(in the rows, 128 means zero)
Known rows, with every step that occurs
A/R/Q: [150 155 136 125 115 129 144 136 152 171 120 127 127  87 139 107 130 116
 104 129  96 129 104 115 129 125 147 104 105  90 128 151 153  89  84 103
 105]
V/Q/M: [127 116 141 171 141 127 134 135 175 123 114 139 113 119  80 126 133 101
 131 124 168 147 138  88 124 119 133 113 149 136  87  85 191 129 141 145
 159]
X/R/M/N: [109 103 113  68 140 115  70 107 105 146 165 104 151 149 188  69 138 146
 131 109 158 113 195 148 173 136  95 113 117 147 136 155 126 142  88 150
 179]
Q/M/N/R: [ 90  94 122 110 129 107 107 152 158  67 114 101 131 158  96  74 151 133
 116 128 139 139 158 143 127 110 129 162 139 141 146 114 101 152 118 172
 145]
N/R/V/Q: [ 90 149 164 102 134 156 156 161 175 120 118 132 105 148 163  94 126 122
 139 155 139 177 124 116 107  66 175 144 131 101  56  92 119 133 124 184
 127]
U/R/M: [132 139 124 125 117 102  93 100  87 166 124 110 165 145 146 107 123 147
 147 119 118  82 160 145 125 144 137  98 154 140 126 139  95  94 152 122
 167]
Q/M/U/R: [127 116 115 174 101 119  89 121 142 121  72 134 117 121  48 133 109 134
 132  98 112  83  81 134 110 150 150 108 165 139 120 140  83 128 160  99
 191]
V/Q/U: [139 138 152 158 128 170 152 133 153 127 163 145 139 130  82 155 120 127
 142 154 154 152 147  59 126 148 126 118 132 147 133 101 162 126 161 157
 144]
M/U/R: [153 130 123 157  93 132 109 118 144 142  83 127 125 122  80 129 116 148
 117  95  99  67  69 143 101 172 155 105 174 117 131 162  64 120 156 114
 160]
N/R: [119 133 154 114 105 138 108 166 159  95 141  98 126 152 115  92 125 104
 124 136 112 115 150 134 108 115 159 150 140 115 136 126  79 103 126 172
 145]
A/R/N/Q/M: [174  88 152 124 111 122 108 124 133 108 117 108 102 129  95 131  87 110
 123 104  99 168 149 154 159 141 118 138  96 132 139 143 164  78 134  68
 119]
A/V/Q/U: [177 177 144 149 144 137 137 145 162 124 134 145 110 123  96 179 123 120
 140 160 144 148 143  71 147 136 158 122  95 135 129 105 207 121 144 140
 108]
M/U/Q: [167 172 133 142 126 156 144 123 157 112  90 125 104  97  82 129 112 128
  70 110 126  86  74 149  91 187 117 136 155 152 139 163  99 152  98 123
 136]
N/R/Q/U/M: [ 53 157 159 140 105 166 126 163  79 122 182 125 137 122  83 156 143 131
 121 159 134 176 151 128  85 102  78 122 114 117 145  98  91 123 134 128
 131]
M/U/R/N: [172 127 157 157  83 127 107 118 114 152  49 121 121 146  96 114 102 141
 110  87  87  99  74 172 117 200 139 100 172 126 124 168  70 125 185 104
 160]
R/V: [117 122 122 112 126 115 110 154 148 157  96 135 121 113 185 106 123 100
 127 127  95 135 109 117 116 109 158 106 147 137  95 115  86 132 107 155
 145]
U/M/N: [ 77  86 110 119 138  99 110 147 102 135  97 127 137 108 135 147 173 149
  75 106 130  92 118 170 110 153  92 110 175 160 174 130 128 172 109 155
 127]
V/Q/U/R/N: [184 151 188 167 100 150 161 111 103 147 108 142 146 166  97 138 123 139
 155 133 120 170 129 122 158 190 127  90 130 147 132 126 136 119 202 158
 142]
A/R/M/U/Q: [169 200 145  85 136 145 150  82 126 119 119 110 136  93 123 140  93 143
  79 122 138  81  99 170  91 166 140 150 130 158 141 184 152 106  89  55
 124]
N/R/V: [ 90 132 140  90 116 137 108 172 144 121 119 114 119 145 175  87 126 112
 129 149  93 153 121 139 108  77 175 142 136 111  86 117  60 122 113 172
 145]
Q/A/R: [159 129 107 106 116 100 160 133 152 124 140 133 132 130 191 143 120  89
 146 138 108  97 112 130 153 127 156 155 107 120 172 140 160 108 120 114
  87]
N/Q: [147  80 127 140 112 135  96 125 147 125 159 125 101 117  96 124 113 129
 129 107 109 130 159 113 124 133 111 140 131 112 132 123 104 112 119 124
 133]
Q/U: [137 116 141 136 111 149  99 144 129 125 159 122 150 133  95 144 122 115
 141 148 113 129 147  88 124 160 129 117 133 160 170 125 111 118 155 139
 151]
V/Q/A/R/M: [132 160 139  97 151 118 182  86 125 145 180 137 148 141 208 143 118 121
 154 153 174 132 158  98 152 106 145 149  99 120 123 114 239 109 134 102
  80]
Q/M/U/R/N: [156 117 152 182  91 114  94 114 115 136  44 115 116 140  64 113 104 121
 124  84 101 108  77 171 122 189 129 100 172 149 112 145  94 127 194  90
 178]
U/M/N/R/Q/A: [ 38 114 104 110 122 112 167 138  85 123 151 144 136 135 177 120 195 146
 105 135 149 157 142 165 113  90  58 153 117  93 146  94 114 198 104 161
  68]
V/Q/A: [137 130 130 148 123 122 179 120 158 140 153 162 117 143 163 141 141 106
 142 138 162 141 137  86 143 119 123 142 121 112 112  87 181 147 144 168
 103]
X/N: [145 124 166 147 174 122  97 162 123 156 107  94 121 149 134 114 107  85
 116 125 105  73 123 113 145 170 136  93 158 132 164 142 118 131  96 152
 159]
N/R/U/Q/A/V: [178 212  97 115 130 114 170 166 111  93 176 108 131 147 161 112 136 109
 124 161 112 113 178 153 144 101 105 158  49  93 121 146 134 124  85 176
  51]
X/Q/U: [159 103 146 138 103 157 100 158 133 123 181 130 166 152  79 152 135 114
 153 181 135 146 169  89 163 162 122 115 106 135 160 112 109 112 165 149
 150]
V/Q/A/R/M/U: [134 164 127 113 146 151 179  63 151 136 169 142 130 125 154 163  98 143
 133 125 179 115 122 101 125 100 141 166 122 112 120 134 214 120 148  61
  89]

Rows
[ 77  52  49 133 142 120 143 105  58 127 217 138 155 113 124 160 186 172
 117 107 131 120 183 136 130 101   4 137 116 115 161 142 114 149 106 134
  75]	R/U/M/N/Q/A
[106 135 115 193 120 154  96 109 155 149 104 138 116  82  59 106 120 117
 106  94 141 132  99 100  93 122  95 113 132 109  87 116 121 134 127  72
 152]	R/Q/M/U
[140  87 100  61 152 114 121  66 112 125 172 112 143 114 147 118 127 180
 112 110 132 129 183 134 153 130 118 161 104 123 166 157 150 109 102  77
  95]	A/R/M/N/Q
[167 189 117  66 143 100 185  89  87 113 160 113 146 135 213 136 123 113
 133 149 144 101 149 165 147 146 123 155  84 159 159 154 182 121  84 102
  76]	U/Q/A/R/M
[135 131 107  76 127  98 155 141 130 141 115 139 127 122 246 131 122  95
 151 145  99 139  96 130 154  93 178 140  96 126 128 136 138 123  97 120
  83]	Q/A/R/V
[183 177 110 109 115 131 198 106 155  96 118 137 111 106 142 159 111 122
 100 123 131  87  66 162 115 166 142 174 108 140 169 166 149 141  84  94
  78]	M/U/Q/A/R
[103 150 157 136 103 152 126 160 148 142 149 115 126 130 119  76 141 120
 113 133 120 159 148 123  99  96 120 127 110  72 105 105  92 111 109 151
 127]	N/R/Q
[146 160 143  95 142 164 176 135 145 132 134 150 130 104 150 163 113 131
 153 161 127 178  94  76 136 105 191 127 103 139 114 123 159 117 125 116
 119]	A/R/V/Q/U
[ 88  98 107 127 176 108 142 127 157 131  69 159 117 116 149 107 176 140
 122 119 165 186 114 108 137  85 135 116 141 152  69  92 154 179 107 169
 142]	R/V/Q/M/N
[135 129 133 199 117 141 135 104 162 122  82 147 113 125  34 145 121 141
 134  98 161 112  76 115 110 132 148 113 170 125  91 114 132 139 158 111
 178]	V/Q/M/U/R
[ 28 106 121  73 141 108 118 176  96 105  93 125 133 130 183 117 175 158
  99 137 113 152 108 192  96  77 127 145 162 142 117 119  70 179  96 180
 129]	U/M/N/R/V
[118 147 129 128 155 150 153 128 184 122  74 153  91  93 108 143 102 119
 132 121 152 150  52 105 110  83 189 129 137 116  65 128 173 123 117  72
 147]	A/R/V/Q/M/U
[ 91  83 121 152 110 159  95 135  82 105 190 138 124 107  54 200 125 150
 131 132 124 147 165 127 103 137  66 139 127 145 184 114 105 119 150 102
 142]	N/Q/U/M
[121  77 114 172 116 159  67 104 162  90 147 129  94  96  18 144  94 132
 116  90 135 123 134 108  96 134 103 156 139 119 112 126 105 125 144  72
 156]	N/Q/M/U
[116 102  93 161 123  90 126 110 115 150  69 148 140 116 109  71 188 161
 137  96 133 142 117 138 138 134 106  84 128 122 115 122 103 156 117 145
 140]	U/R/Q/M/N
[178 136 142 100 106  93 166 140 129 136 120 122 132 158 209 129 103  85
 131 131  86 129 119 155 168 164 136 142 104 125 167 140 166 108 140 107
  72]	Q/A/R/N
[123  70  78 104 119 128 123  99  91 114 129 158 127 133 127 131 155 202
 167 135  95 186 119 120 151 133 125 135 114 135 142 135  38 152 138 145
 136]	M/N/Q/U/R/V
[125 123  99 137 124 102 182 117 124 151  98 174 123 141 212 130 155 133
 182 137 127 154  90 114 154  93 160 111 120 108  66  91 123 162 139 176
 116]	U/R/V/Q/A
[147 147 141  93 149 136 175 147 173 162  97 149 115 109 187 131 121 119
 129 143 127 152  78 104 128  95 200 116 127 120  81 127 168 105  96 133
 112]	A/R/V/Q
[177 217 106 118 144 100 131  87 100 117 118 129  99 109 183 162 110 138
 108 138 154  96 134 158 124 147 108 163  78 138 120 146 175 161 117  83
  67]	R/M/U/Q/A/V
[113  82 101 132 142  92  97 134 151 107  92 126 140 131 103  96 171 126
 124 109 141 121 141 126 137 141 113 117 148 169 141 123 137 162 113 155
 145]	Q/M/N
[133  68 147 175 170 123  71 136 111 117 138 101  90 132  71 126  97  93
 143 102 122 115 165 110 157 145 108 123 128 124 142 120 123 121 101 111
 164]	X/N/Q/M
[169  83 132 152  76  98 143 101  86 136 137 140 120 169 152 124 122 128
 167 105  86 151 145 162 173 161  96 145  93 105 139 127  96 127 176 127
  95]	U/R/N/Q/A
[142 135 121  91 124 131 128  90 130 137 192 128 161 141 149 154 105 131
 141 156 153 102 137 131 161 133 134 160  96 100 155 149 168 106 151  55
 101]	X/Q/A/R/M/U
[ 94 132 153 157 134 162 146 146 107 124 157 154 136 116  80 209 139 137
 130 151 166 144 133 100 103 137 101 102 154 164 146  93 176 139 154 136
 145]	V/Q/U/M
[ 84  96  98 124 134 136 104 153 132  88 174  93 172 154  75  65 161 143
 125 128 130 125 191 126 122  92  86 126 136 124 128 148  83 115 120 182
 149]	Q/M/N/R/U
[137 143 122  76 129 114 132 158 154 146  91 125 122 106 194 119 108 111
 119 140  81 126  90 134 125 102 195 117 124 123 116 148 120  97  84 118
 126]	A/R/V
[ 66 128 153 137 174 160  97 190  58 141 186  70 161 159  98 127 126 108
 108 136 107  70 164 150 106 117  83  86 163 109 152 165  85 103  95 163
 159]	X/N/R/U/M
[128 113 104 101 136  86 107  76  83 158 103 121 174 146 158  89 164 183
 133 113 123  84 155 155 142 156 126 108 156 156 150 151  95 139 132 144
 149]	U/R/M/N
[111 121 119 160 138 106 145 134 132 147  57 155 117 127 133 112 139 131
 172 129 140 157  93 114 133  92 170  90 146 137  39  89 122 132 139 152
 166]	U/R/V/Q/M
[ 83 161 157 108 118 166  82 103 133 109 159  95 139 153  97 103  95 135
 110 119 149  96 152 138  70 110 134 169 155 112 117 146  87 112 164  95
 156]	N/R/M/U
[129 169 146 149 151 131 128 163 111 133 130 152 109 104  86 223 137 123
 118 165 163 145 126 116 126 123 119 113 118 150 140  95 210 141 140 123
 112]	A/V/Q/U/M
[138  73 133 153 158 131 121 115 105 130 182 114 101 148 149 134 113 104
 145 123 113 118 162 100 169 145  93 151 100  95 160 118 123 139 110 130
  98]	X/N/Q/A
